Known rows, with every step that occurs
a s y: [ 13  -4   2  -1   9  -3  10  12   4   2  25  73 -32  -6  -6  -1   3  18
 -15  33 -17 -21   2  -2  -6   8 -33 -18  11  29  65 -24   1  -8 -13   9
  -2   8   4   7 -12   3  10  -3  -3   3  11  -9  -3   6 -25  32   5   8
  -8 -30   2 -21  24]
n y s c: [ -6   9 -15  -3   1  -6   1  28 -10  -2   7   5   1 -33 -12   8 -12  34
 -16 -32 -27 -23  -3  -2  -8  27 -23  10  12  30  44 -30  14  -5  25  12
   2   7  16   5 -24  -5   2   8 -21  -4  10 -25  -6 -22 -30  15  12   1
 -24 -16 -14  -2   1]
l y s c: [-12   8 -12   0 -23 -10   4  10 -10   7  -5  14   8 -25 -10   9 -25 -41
 -12 -25 -25 -25 -21  -1  -6  47 -26  13  23  22  51 -15   6  -5  28  11
   2   0  20  -5 -22  -2   0  16 -24   1  18 -28 -10 -21 -28  18   3  -3
 -14 -12   3 -11   1]
l y s: [  0   7 -13   3  -2  -4  -2  16  -4   3  -1  25  -6 -27  -8   1 -25 -42
 -12  17 -18 -14 -14  -5 -12  40 -37  -1 -11  24  38 -27  -2   4  12  18
   3   7   0   5  -9   0  -1  11  -4   7  15  -3 -13  -1 -24   9   3   2
   0  -5  -4  -2  -9]
c n y: [  8  -4   2 -17  24   1  -2  15   0  -2   5 -14   0 -27   2   4 -14   5
  -2  13 -26  -7  13   1  -3 -20 -14 -14 -23  15  13 -29  15   3  -2   8
  -2 -22  19  -1  -5   4 -10  -8 -43  -2   2  -6  -6  14 -12   6  47  -4
  -6  -8  16  16   9]
c l y s: [ -1   9 -10   1   0   1   0   3  -9   0  -8  56  -8 -37  -2  10 -32 -52
 -16  34 -20 -13  -1  -2  -4   4 -47  -8 -33  29  46 -29  -2  11   4  20
   1   4  14   4 -18 -18  -2  46 -23   5  18   4 -13 -24 -21   0   4   2
   4 -22   3  22  -1]
n y: [  8  -1   0  -5  22  -1  -1  43  -1   3   6  -1  13 -11  -4   8  -6  21
  -2  11 -23  -6  18   8  -3 -16 -29  -7 -12   2   6 -38   6   2   4   7
   0  14   8   1  -7   1  -6  -4  -5  -1  -3  -1  -1  -3  -6   8  17   3
  -7 -10  -6  -6   3]
y r: [ -2  16   2  -1  23  -4   2 -10  -3 -17  -4   3   3  -3  31  -5 -19  21
  21  14  -8  -1  -7   5  -9   2 -11  -2  -9  -5   3  -6   5   1  -3   6
  -6  -6  12  -2   2  -1   4   8   7  -4   1  -1  -1   4  -2 -16   3   2
   5   1   3  -8   1]
n y s a: [ -4  11  -7  14   9  -2  -2  37  -2  -3  14  43 -20 -10   5  17 -13  42
 -14  25 -17 -28   4  -2 -10  20 -50   3 -36  30  42 -48  11  -5  15   8
   3  23 -21  11  -6  -3 -13  -8 -11   6   0  12 -14 -16 -29  11  10  -4
 -19 -24 -17   2  -6]
c r y s a: [ -4  14  -6  21  23  -1   5 -18   5 -22  10  65 -10 -30  36   0  -3  34
   0  56 -23 -27 -29  -6 -13  48 -52 -11 -42  66  61 -25   9 -13  18  14
 -11   6  21   3  -5   2  -1 -13   1   9   1  18 -21  -5 -34 -23  14 -16
   2 -19  14  19  10]
r y n: [  2   4   9 -14   7  -1   6  -9  -3  -4   6  15   9   1   8  -1  -8  14
   2  -4 -31  -6 -19   1  -4   6 -33 -13 -17  -4   2 -10 -17  -9   6  10
   2 -33  12  -7   0   3 -20   0 -39   7   7   6  -7  10 -13 -26  17   1
   1  -3   0 -25  22]
y l: [ -3   2   1  -3   3  -2  -4  -6  -5  -7   0  39  -9  -1   6  -4  53  14
   3   9  21  -4 -12  -3   1   2  -9   6  -7   6  -5   5  -3   8  -1   9
  -2  -6   3   3  -2 -16  -2 -10 -14   2  -4   7  -7 -13   1 -10   1   6
   6  -4 -11  12   8]
y r c: [  3  15   1   1  17  -8   5   1  -5 -14  -1   9  11  14  31  -1  -4  22
  29  -6 -17  -3 -10   3   5   9 -10  29 -30 -10  -8   2   3  -5  16   4
   6   6  15 -18   3  -2   5  16  -3  -9   1 -32 -11  -6   1 -24   9  -1
   7  -4  15  -9  10]
s c l: [-11   2   6   0  -5  -3   1  -4  -5   1  -9  29  12 -28  -2   2 -12 -12
  -6 -30 -17 -10   3   1   6 -22   3   7  10   4  28  16   2   0  12  -1
   4 -13  32  -7 -17 -20  -1  52 -17  -7   3 -23 -10 -30 -10   2   8   0
  -2 -16   5  29   3]
y s: [ -2  13 -16   3 -10   0  -1  -6  -5   5   1   8 -14  -6   3   1   3  10
  -8  10   2 -12 -14  -7  -7  32 -10   2 -11  25  33 -14   3   4   4   6
  -1   0   5  12  -5  -1   6   0  -2   1   9   6   1 -13 -14   4  -6   2
  -6   2 -12  10   5]
a s c l y n: [-13  -1  16 -11  -6  -5  21  23  -8   3   6  55   4 -27  -4   2 -59 -56
 -19 -18 -37 -17   4   0  -3  10 -28 -22  16  30  78  -5  -2   0   0   8
   1 -29  44  -2 -21 -14 -14  58 -62   2  15 -31 -14 -30 -27  10  17   5
   1 -29  10   6  29]
n y r c s: [  7  14  11  -3  31  -8   3  27  -8 -15  13  12   3   2  22   3 -12  45
  23  24 -36 -17  17   2  -4   9 -46  10 -57  23  38 -38  20  -8  19  19
   8  22  35  -5 -18   1   5  14 -14  -5   9 -30 -18 -16 -44 -26  22  -5
 -14 -15  15  -8   4]
l y n: [  0   1  12 -15   0  -2   0  17  -5   2  -3   8   5  -4   0   5 -43 -38
  -4   8 -29  -5   2   1  -9  12 -22  -9  -5   1   4 -16  -9  -2   6   7
   1 -36   5   0  -2   4 -24  10 -45  10  10 -11 -11   9 -13  -1  13  -1
   7  -3   5 -30   8]
a s: [ -4  -5  -6   0   0  -1  16  22  -1   6  15  19 -24  -2  -1  -5  -4  -2
 -11  18   2  -8  -2  -2  -5   7  -7 -17  -3  28  44   0   4   2 -15   3
  -5   8   7  -1  -1   3   7  -1   0  -1   4   0   9  -3  -6  12  -2   5
  -7  -7  -2  13  17]
y r c l: [ -4  18   1   4  18  -3   0  -7 -11 -21  -7  38  10  10  38   0  -7  12
  23   1 -22  -5   3   4   9 -33 -24  21 -35  -3   5  10   5   0  12  13
   5  -4  38 -13  -5 -17   4  55 -15 -13   2 -32 -13 -24  -4 -32  18   0
  12  -8  18  18  14]
c l y r: [  2  13   6   1  32  -2   4   9  -3 -14 -10  48  11 -24  30  10 -35 -42
  14  32 -30  -4  -1   8  -5 -20 -48 -12 -15  -1  29 -27  -1   9   3  21
  -1  -3  33  -3 -11 -17  -3  48 -13   2   7  -5 -15 -11 -10 -18  12  -3
  20 -20   2   7   2]
a s c n: [-11 -10   6 -12 -13  -7  18   7  -9  10  13  13  -4 -25   3 -11 -19 -20
 -16 -24  -6 -18 -13  -3   2  31  18 -20   9  40  61  11  16  -9  -7  -5
   1 -43  46  -2 -13   2   5   7 -45 -11   8 -31   2  -4 -20  22  33   6
  -8 -14  17  17  27]
c r y: [  8   2   4   1  38   1  -2 -13   3 -21  -1  15   8 -20  29  -2   9   6
   7  29 -31  -4 -12  -3  -2  12 -41 -14 -16  35  22 -16  -5  -6  14  14
 -10  -6  25  -2  -9   3   1   4   2   7  -3   0 -14   2 -24 -19  18 -11
   8  -1  30  10   6]
s c l y n: [-14   1  19 -14 -10  -5   7  12  -8  -2 -12  28  16 -29  -4   8 -44 -58
 -12 -40 -41 -14   3  10   3 -11 -16  -3  12   2  27  -6  -9   1  16  11
   5 -43  44  -5 -17 -11 -23  59 -62   0  15 -30 -18 -24 -21  -1  19  -3
  12 -16  10  -4  16]

Rows
[  6  17   4   0  26 -10   4  -8  -3 -22   3  53  -3  13  20  -4   8  43
  26   4 -39 -15  -4   4  -1  -8 -32  29 -28  -4  12 -13   3 -16  23  13
   4   2  26  -9  -8   1   8   6  -8  -7  12 -34 -20  -4 -17  -3  12   1
   9 -11  24 -38  11]	s y r c
[ 10   7  29 -14 -10  -4   5 -22  -8  -2  16  54 -14   4   2  -6   9  26
  -2   3 -40 -26  14   1   5   3 -23  13 -40  25  54   4  -2 -10  16  12
   8 -34  39   0 -12   3  -9   9 -50   0  15 -29 -21 -11 -57  -2  16  -2
 -10 -18  40 -43  13]	r c s y n
[  6  -2   2 -20  17  -2  -1  27  -8   2   2 -14  15 -12   6   2 -12   6
   3 -13 -37  -2  14   0   5 -14  -9  12 -47   8   0 -20   9  -8  18   7
   8 -22  28 -12  -6   2  -9   4 -48  -9  -2 -37 -12   2 -17   3  53  -5
   4  -8  31  21  16]	r c n y
[  2   0   1 -13  -9  -4   0 -18  -7  -5  -3 -13   1   5   8  -6  -5 -14
   7  -8 -16  -1  -2   1  11  -6  15  20 -40   4  -2  17   9  -8   7  -3
   6 -35  31 -15   2   2  -4   0 -47 -12   2 -38 -10   3 -11 -10  36  -1
   4  -4  38  20  11]	r c n
[  7  12  -2   4  28 -11  13   9  -1 -12  13  79 -24  11  22  -4  -3  38
  16  27 -37 -26  -5   1  -4  16 -49  14 -22  26  59 -16  10  -9   9  14
   4  14  21  -9 -13   4  18   7  -4  -7  12 -35 -15  -4 -26   4  11   7
  -1 -17  20 -32  19]	a s y r c
[-17  11 -10   2  -8  -6   5 -13 -11  -5  -6  63   9 -37   0   2   8   2
  -8  -9 -35 -17 -32  -7   0  10 -30   0   2  31  67 -10   3  -6  20  14
   6   0  36  -1 -29 -17   3  42 -28  -2  10  -3 -16 -35 -33 -15  11  -3
 -11 -18  -7  32  14]	r y s c l
[ -6  -8   2 -14  13  -9  16  41 -11  10  11   6   1 -34 -12  -4 -24  -2
 -16 -13 -32 -17   4  -3  -3  14  -6 -25   4  37  63 -24  21 -10   0   4
   0 -25  45   0 -20   3   0   1 -48 -10   0 -36   1  -1 -30  28  47   5
 -14 -22   6  21  23]	a s c n y
[ -6   2  13   1  29 -10   1 -21  -4 -26  -4  52  16 -26  27  -8  57  21
   9 -19 -18 -15 -35   6   2  23 -33   5  -4  36  20  -6   5 -13  24  17
 -10 -17  42  -8 -20 -17   1   5 -11   0   1 -20 -18 -10 -22 -21  20  -6
   9   0  -1  31  24]	s c r y l
[ -4  10 -17   4   5  -2   0  -5  -6  -6   8  40  -6 -15   6   7  11  18
  -3  15 -24 -11 -34  -2  -7  36 -43  -4 -26  25  32 -24  -2  -4   7  10
   2   8   6   9  -8   1   4  -3  -4   7   1  17  -6  -7 -23 -20   4   1
 -10  -5  -3   4  15]	r y s
[ -3  12  -7   2   0  -6  -1  15  -5  -5  19  21  -6 -18   7  13 -25  25
  -7  22 -36 -29   2  -5  -5  15 -36  23 -68  32  51 -25  20 -13  25   7
   7 -10  24   2  -3  -1 -15  -6 -47  -9  12 -23 -21 -12 -34  -1  47 -10
  -7 -26  32  18  11]	r c n y s a
[ -5  13 -10  -1  29  -4   0  19  -2 -18  -1  13   5 -36  16  17  -3  42
 -10  -5 -39 -28   6  -3  -8  21 -17   1  -6  61  47 -34  22  -8  27  16
  -8 -14  38  -4 -28  -1   5  14 -17  -4   8 -28 -12 -21 -42  19  28  -7
  -3 -15   7  12   3]	n y s c r
[  7  10   3   3  33  -8  13   5   7 -13  16  88 -26  -5  23  -3   0  40
   6  41 -23 -21  -6   3 -10   8 -48 -25   6  26  57 -26  15  -5  -6  15
  -6   8  27   3 -14   3  15   2   5  -2   5  -7  -4   3 -28  16   9   6
  -1 -18 -16 -36  25]	a s y r
[  0   8 -18  -4  16  -1  -1  32  -1   3  11  17  -9  -8  -4   6  -3  39
  -7  17 -23 -15  -1  -6  -8  -3 -38  -4 -15  29  23 -38   7   2  10  15
   1  15   0   9 -12  -1  -1  -7 -15   3   6   8  -1 -12 -19   8  11   4
 -13 -11 -20  -1   5]	n y s
[ -3   0   1  -1  -4  -3  -1  19  -8  -3   0  44  17  -4  -3   9 -29 -71
   2  10 -35  -3   9  -3  11 -27 -37  22 -39   1  21 -12  -4   2  19  16
  10  14  16  -8 -11 -15  -8  59 -16  -4   7 -34 -19 -31  -8  -9  14  -2
  18 -20  27  26   4]	r c l y
[  0  -2   0  -8  27  -2  -6  36   1   0   2  44   6  -7   0   3  46  29
   0   9  -1  -8   3   2  -3 -23 -43   0 -12   3 -13 -33   4   5   3  13
   1   4  -5  -1  -9 -17  -8 -15 -10  -1  -2  -3  -9  -9  -5  -2  17   6
  -7 -16 -20  17  11]	n y l
[  9   4  19 -18   3  -2   2 -12  -2  -4   1  54 -14   3  -2   6   2  29
  -7   4 -30 -18   8   3  -4  -5 -13 -10   4   3   8 -14  -7  -6  -2  11
  -1 -41  10   0  -4   1 -14  -4 -42   7  15  -8  -6   5 -23   9  13  -1
   5  -4  10 -46  15]	s y n
[ -6   2  25  18  -9   0   4 -14  -1  -7  22  39 -23   8   7  -5 -12  -1
  -7  28   8 -21   6  -2  -7  28 -20 -13 -30  27  59  -3   9  -8  -3  -5
   2  12   5  11   0   2  -9  -4  -6   5  -3  11 -19 -13 -36  -5  -1 -11
 -15 -21  14   8 -14]	c s a
[  3   3  10   2  39  -3  -4 -12  -3 -22   0  60   4 -17  36 -16  62  27
  10  36  -7  -4 -26  -1  -1  10 -43 -10 -12  33   5 -16  -1  -3  15  23
 -11 -12  30   1  -9 -13   0  -6 -11   8   5   7 -20  -9 -14 -32  17  -5
  18  -5  -3  33  17]	c r y l
[-10  -1   5   5  24 -10  10  -1  -7 -15   7  76  -1 -20  19 -15  45  14
  -1  -4 -15 -21 -36   1  -4  37 -50 -17  -4  64  62   0  11 -11  13  16
 -10  -6  52  -2 -20 -14  11   2 -19  -1   2 -23 -14 -17 -32 -10  21   2
  -4 -19  -6  37  35]	a s c r y l
[  6  10   5 -16  48  -3  -3   9   2 -14   3   4   9 -14  28   5 -13  31
  14  15 -28  -8   5   5  -9 -16 -24 -18 -28   9  11 -38  17   0  10  12
  -4 -35  35  -2  -5   4  -5  -3 -42 -10  -1 -11 -14  20 -16 -13  49   2
   7 -11  -7  -2  13]	c n y r
[  3  12  -2  -4  48  -4   1  31  -1 -16  -1  15   6  -4  30  14  -8  41
  17  22 -26 -10   5   6 -10 -18 -34  -7 -11  -1   8 -47  14   2   6  17
  -3   9  11  -3  -8   2  -1  -5  -4  -1   0  -6  -9   7  -8  -9  22   0
  -1  -9 -19 -14   8]	n y r
[  6  10   5 -10  27 -11  17  -3  -3 -11  14  67 -19  -2  26  -9  -7  30
  11  22 -39 -25  -5   2   0   9 -29  -2 -24  33  57 -11  14 -13   0  13
   2 -29  59  -4  -9   6  13   3 -50 -11  15 -39 -13   7 -32   1  43   5
   8 -20  36 -21  33]	a s y r c n
[ 14   0  16   2  -2  -6   2 -12  -3  -8  18  55 -17   5 -10  -3  17  19
  -3   1 -33 -23  15   2   2   9 -35  19 -33  24  57  -7   8 -14  19   9
   8   7  10  -1 -17   1   9   8 -19  -4  15 -26 -15 -15 -52  10   8  -1
 -15 -20  40 -28   2]	r c s y
[  1  12   3   0  19 -11   1  14  -5 -16  -4  11  14   9  24   3 -35 -27
  28   0 -40  -6  -9   7   2  22 -45  32 -21 -11   5 -19   3  -8  24  16
   7  10  21 -14  -9   2   3  23  -5  -4   3 -37 -15  -7  -9 -16  11  -2
   9  -3  27 -22   6]	l y r c
[ -4  -1   5  -1  12  -3  -4  -4  -9 -10   3  57   3  -9   3  -8  59  15
   7  13   0  -5 -36   2   2   2 -54   0 -13   0   0 -11 -10  -1  -1  14
   0   7   7  -1  -6 -15  -3 -10  -6   8  -3   9 -11  -8  -6 -32   6   2
  -4  -9 -13  12  15]	r y l
